What can hang from each mark:
H: Z
X: D M Z
Z: A E L N S T V Y
B: X
V: Z
K: Z
M: X

Every row comes from one small tree of marks. The marks that hang from a mark follow it in brackets, in alphabetical order. Every link used is in the known rows. Which tree was each row made from?
Known rows:
X[M]:  0.18  0.20 -0.14 -0.86  0.07  0.08  0.10 -0.26 -0.53 -0.29 -0.41  0.05 -0.21  0.32 -0.45 -0.45  0.11 -0.15  0.03  0.51  0.20
V[Z[A E S T Y]]:  0.52  0.64 -0.35  1.12 -0.44  2.23 -1.24  0.80 -2.70 -0.86  1.03  0.28 -0.95 -0.46  0.47  1.23  0.88 -0.15  0.55  1.72 -1.53
V[Z[N]]:  0.20  0.00  0.41 -0.83  0.00  0.92 -0.22 -0.80 -0.64  0.25  0.39  0.49 -0.61 -0.78  0.17  0.28  0.16 -1.00 -0.29  3.22 -0.91
M[X[Z[S]]]:  0.61 -0.17 -0.81  0.54 -0.45 -0.07  0.48 -1.00  0.47 -0.13 -0.11  0.13 -0.23 -0.48  0.06  1.19 -0.16  0.32  0.50 -0.66 -1.19
X[Z[E N]]:  0.82 -0.05 -0.20 -0.70  0.54  1.96 -0.89  0.53 -1.09 -0.58  0.09  0.42 -0.78  0.28  0.40  0.80  0.21 -1.02 -0.03  3.27 -0.18
B[X[D M Z]]:  0.79  0.55 -1.47 -0.64  0.53  0.53  0.84 -2.99 -0.31 -0.34 -0.57  0.59 -0.66  0.77 -0.94 -0.10  0.14  0.88  0.12 -2.16 -0.39
H[Z[S T]]:  0.34 -0.46 -0.19  0.73 -0.30 -0.17  0.41 -0.27 -1.09  0.31 -0.22  0.24 -1.13 -0.74  0.23 -0.20  0.11  0.44  0.45 -2.19 -0.53
B[X[D M Z[T V]]]:  0.81  1.45 -0.86  0.31  0.50  0.75  0.71 -3.54 -0.95 -0.19  0.35  0.83 -0.84  0.23 -0.95 -1.05  0.37  1.25  0.10 -5.13 -1.57
V[Z[A E S T]]:  0.38  0.13 -0.35  0.48 -0.26  1.83 -0.95 -0.25 -2.31 -0.74  0.84  0.11 -0.51 -1.07  0.39  1.12  0.51  0.60  0.19  1.12 -1.47
Z[E L N]:  0.60  0.65  0.60  0.40  0.71  2.10 -0.76  1.13 -1.46 -1.33 -0.36  0.01 -0.70  0.53  0.76  0.63  0.52  0.21 -0.30  5.52 -1.13
K[Z[E]]:  0.14  0.00 -1.05 -0.77 -0.21  1.80 -0.54  1.57 -0.88 -0.12  0.24 -0.10 -0.38  0.55  0.09  0.79  0.27 -0.22  0.46  2.58 -0.06
X[D M Z[A N S V]]:  1.11  1.19 -0.49  0.75 -0.23  0.85  0.91 -1.99 -2.53 -0.58  0.59  1.13 -0.71 -1.35  0.12 -0.60  0.16  0.99  0.23 -7.52 -2.86
X[D M Z[A E L Y]]:  1.33  1.16 -0.87  0.44  0.72  2.77 -0.02  0.87 -2.66 -1.44 -0.68  0.63 -1.11  1.12  0.07  1.07  0.97  0.39  0.50  0.08 -0.93
X[D M Z[A E N T]]:  1.31  0.94 -0.46 -0.47  0.65  2.41 -0.93 -0.52 -3.09 -1.32  0.38  0.82 -1.08 -0.46  0.14  0.08  0.69  0.33  0.15  1.32 -0.81
Z[A E S V Y]:  0.18  1.42 -0.65  1.85 -0.77  1.91 -0.39  1.27 -2.17 -1.22  1.14  0.25 -0.15  0.17  0.53  0.63  0.74  0.75  0.55 -3.87 -2.19
B[X[M Z[N]]]:  1.02  0.57 -0.44 -1.18  0.69  1.44  0.28 -2.10 -0.48 -0.61  0.06  0.54 -0.79  0.46 -0.40 -0.01  0.17 -0.56 -0.05  2.53 -0.29
V[Z[E]]: -0.08 -0.21 -0.62 -1.08  0.09  1.50 -0.74  0.00 -0.69 -0.19 -0.06  0.14 -0.42  0.28 -0.16  1.04  0.35 -0.49 -0.14  3.11 -0.42
X[D M Z[L N T]]:  1.59  0.81  0.65  0.49  1.11  1.12  0.09 -1.18 -2.24 -0.48 -0.65  0.81 -1.72 -0.35  0.12 -0.58  0.42  0.24 -0.03  1.24 -1.30
V[Z[E N]]:  0.21  0.12 -0.11 -1.09  0.13  2.01 -1.09 -0.04 -1.24 -0.47  0.26  0.37 -0.76 -0.13  0.21  0.84  0.42 -0.86 -0.31  5.35 -0.91
B[X[Z[A S V]]]:  0.63  0.88 -0.77  1.20 -0.13  1.23  1.20 -2.60 -0.62 -0.44  1.22  0.48  0.10 -0.63  0.02  0.55  0.01  1.31  0.32 -6.85 -2.17
M[X]: -0.11  0.41 -0.45 -0.08 -0.39  0.03  0.13 -0.44  0.89 -0.43  0.03 -0.15  0.36 -0.08 -0.11  0.70  0.12  0.57  0.13  2.53 -0.65
B[X[D Z[A E L V]]]:  0.88  1.64 -1.10  1.16  0.85  2.91  0.83 -1.99 -1.41 -1.36  0.35  0.60 -0.26  0.59  0.00  1.06  0.64  2.35 -0.02 -3.98 -2.59
M[X[D Z[L N T]]]:  1.29  1.04  0.37  1.30  0.61  1.12  0.13 -1.31 -0.80 -0.63 -0.20  0.60 -1.14 -0.77  0.46  0.59  0.47  0.96  0.05  3.15 -2.17

Which tree is each row?
 0.30  1.07 -1.60  0.20 -0.18  1.24  0.16 -1.30 -0.09 -0.60  0.05  0.56 -0.18  0.29 -0.34  0.89  0.41  1.21  0.22 -2.75 -2.14 | M[X[D Z[E V]]]
 0.70  1.81  1.20  1.37  0.57  3.02 -0.70  0.64 -2.73 -1.61  1.17  0.27 -0.38 -0.62  1.00  0.15  0.90  1.16 -0.23  2.08 -2.50 | Z[A E L N T V]
 0.92  1.14  0.34  2.66  0.05  2.30 -0.92  1.95 -2.94 -1.68  0.44 -0.05 -0.93  0.19  0.99  1.03  1.00  1.01  0.55  2.00 -1.70 | Z[A E L S T Y]
 1.02  0.71 -0.89  1.09 -0.51  0.71  0.56 -1.66 -1.00 -0.84  0.53  0.68 -0.33 -1.62  0.53  1.14  0.08  1.36  0.39 -1.94 -2.54 | M[X[D Z[A N S]]]
 0.47  0.82 -1.29  1.49 -0.68 -0.33  1.09 -2.32  0.03  0.01  0.05  0.64 -0.35 -0.79 -0.18  0.36 -0.04  1.61  0.42 -6.97 -3.01 | M[X[D Z[S V]]]
 0.10  1.20  0.61  0.98 -0.14  0.91  0.08 -0.48 -1.24 -0.30  1.53  0.26  0.29 -1.17  0.27 -0.47  0.38  0.85  0.07 -3.48 -1.36 | Z[A T V]
 0.19  1.27  0.64  0.43 -0.19  1.32  0.28 -0.41 -1.24 -0.56  1.48  0.50  0.27 -1.15  0.56 -0.32  0.29  0.36 -0.14 -2.39 -1.82 | Z[A N V]
 0.65  0.13 -0.75  0.21  0.25  0.66  0.59 -1.04 -0.86 -0.01  0.24  0.66 -0.09 -0.73  0.06  0.56  0.04  0.55  0.26 -4.55 -0.51 | X[D Z[A]]
 1.36  0.81  0.62 -0.11  0.46  1.39 -0.76  0.41 -1.89 -0.29  0.41  0.78 -1.65  0.18  0.09 -0.38  0.67 -1.89  0.42  3.14 -0.13 | X[M Z[N T Y]]
 0.72  0.87 -0.03  0.91 -0.10  2.34  0.57  2.23 -1.58 -0.24  0.69  0.14 -0.51  0.11  0.68  1.02  0.70 -0.19  0.81  1.45 -0.91 | K[Z[A L Y]]
 0.54  0.49 -0.24 -0.85  0.23  0.52  0.73 -1.13 -0.56  0.26  0.01  0.60 -0.38  0.13 -0.56 -0.57  0.06 -0.64  0.16 -4.18 -0.61 | X[M Z[V]]
 0.98  0.84 -0.99  2.26 -0.59  0.06 -0.07 -0.80 -0.78 -0.26  0.13  0.59 -1.24 -0.40  0.08  0.67  0.48  0.63  0.87 -1.87 -1.89 | M[X[D Z[S T Y]]]
 0.44  1.47 -1.13  1.18 -0.55  0.56  0.73 -0.99  0.15  0.00  0.36  0.86 -0.50  0.19 -0.31  0.47  0.48  0.37  0.58 -4.40 -2.15 | M[X[D Z[V Y]]]
 0.80  1.21 -1.43  1.91  0.11  1.31 -0.12 -2.71 -1.54 -0.75  0.52  0.61 -1.02  0.20 -0.27  0.00  0.39  2.07  0.22 -5.70 -2.63 | B[X[D Z[E S T V]]]
 0.89  1.08  0.94  0.82  0.55  3.01 -1.47  1.21 -2.48 -0.91  0.32  0.44 -1.78  0.37  0.69  0.90  1.17 -1.02 -0.01  7.93 -1.60 | V[Z[E L N T Y]]
 0.84  0.35 -0.93  1.61 -0.37 -0.36  0.20 -1.84 -0.44 -0.16 -0.05  0.41 -0.81 -0.91 -0.04  0.54  0.06  1.39  0.54 -2.47 -1.88 | M[X[D Z[S T]]]
 1.00  1.04  0.15  1.66 -0.82  1.89 -0.46  1.59 -2.82 -0.37  1.81  0.43 -1.17 -1.29  1.07  0.28  0.63 -0.42  0.97  1.15 -1.71 | K[Z[A N S T Y]]
 0.92  0.01 -1.67  0.01  0.07  0.63 -0.19 -0.79 -1.91 -0.73 -1.03  0.48 -1.10  0.50 -0.38  0.29  0.14  0.74  0.36 -2.97 -0.99 | X[D M Z[E S]]
 0.84  2.20  1.68  2.36  0.24  2.32 -0.12  0.90 -2.48 -1.02  1.52  0.57 -0.75 -0.66  1.03 -0.25  1.02  0.23  0.16  0.27 -2.48 | Z[A L N T V Y]
 0.62  1.09  0.34  0.13 -0.02  3.22 -1.64  1.11 -2.74 -0.99  1.47  0.59 -1.02 -0.48  0.67  1.07  1.17 -0.99  0.18  5.76 -1.16 | V[Z[A E N T Y]]
 0.79  0.52  0.76  2.09 -0.03  0.89 -0.22  0.23 -1.87 -0.03  0.01  0.29 -1.61 -0.29  0.46  0.59  0.68 -0.24  0.39  1.59 -2.00 | V[Z[L S T Y]]
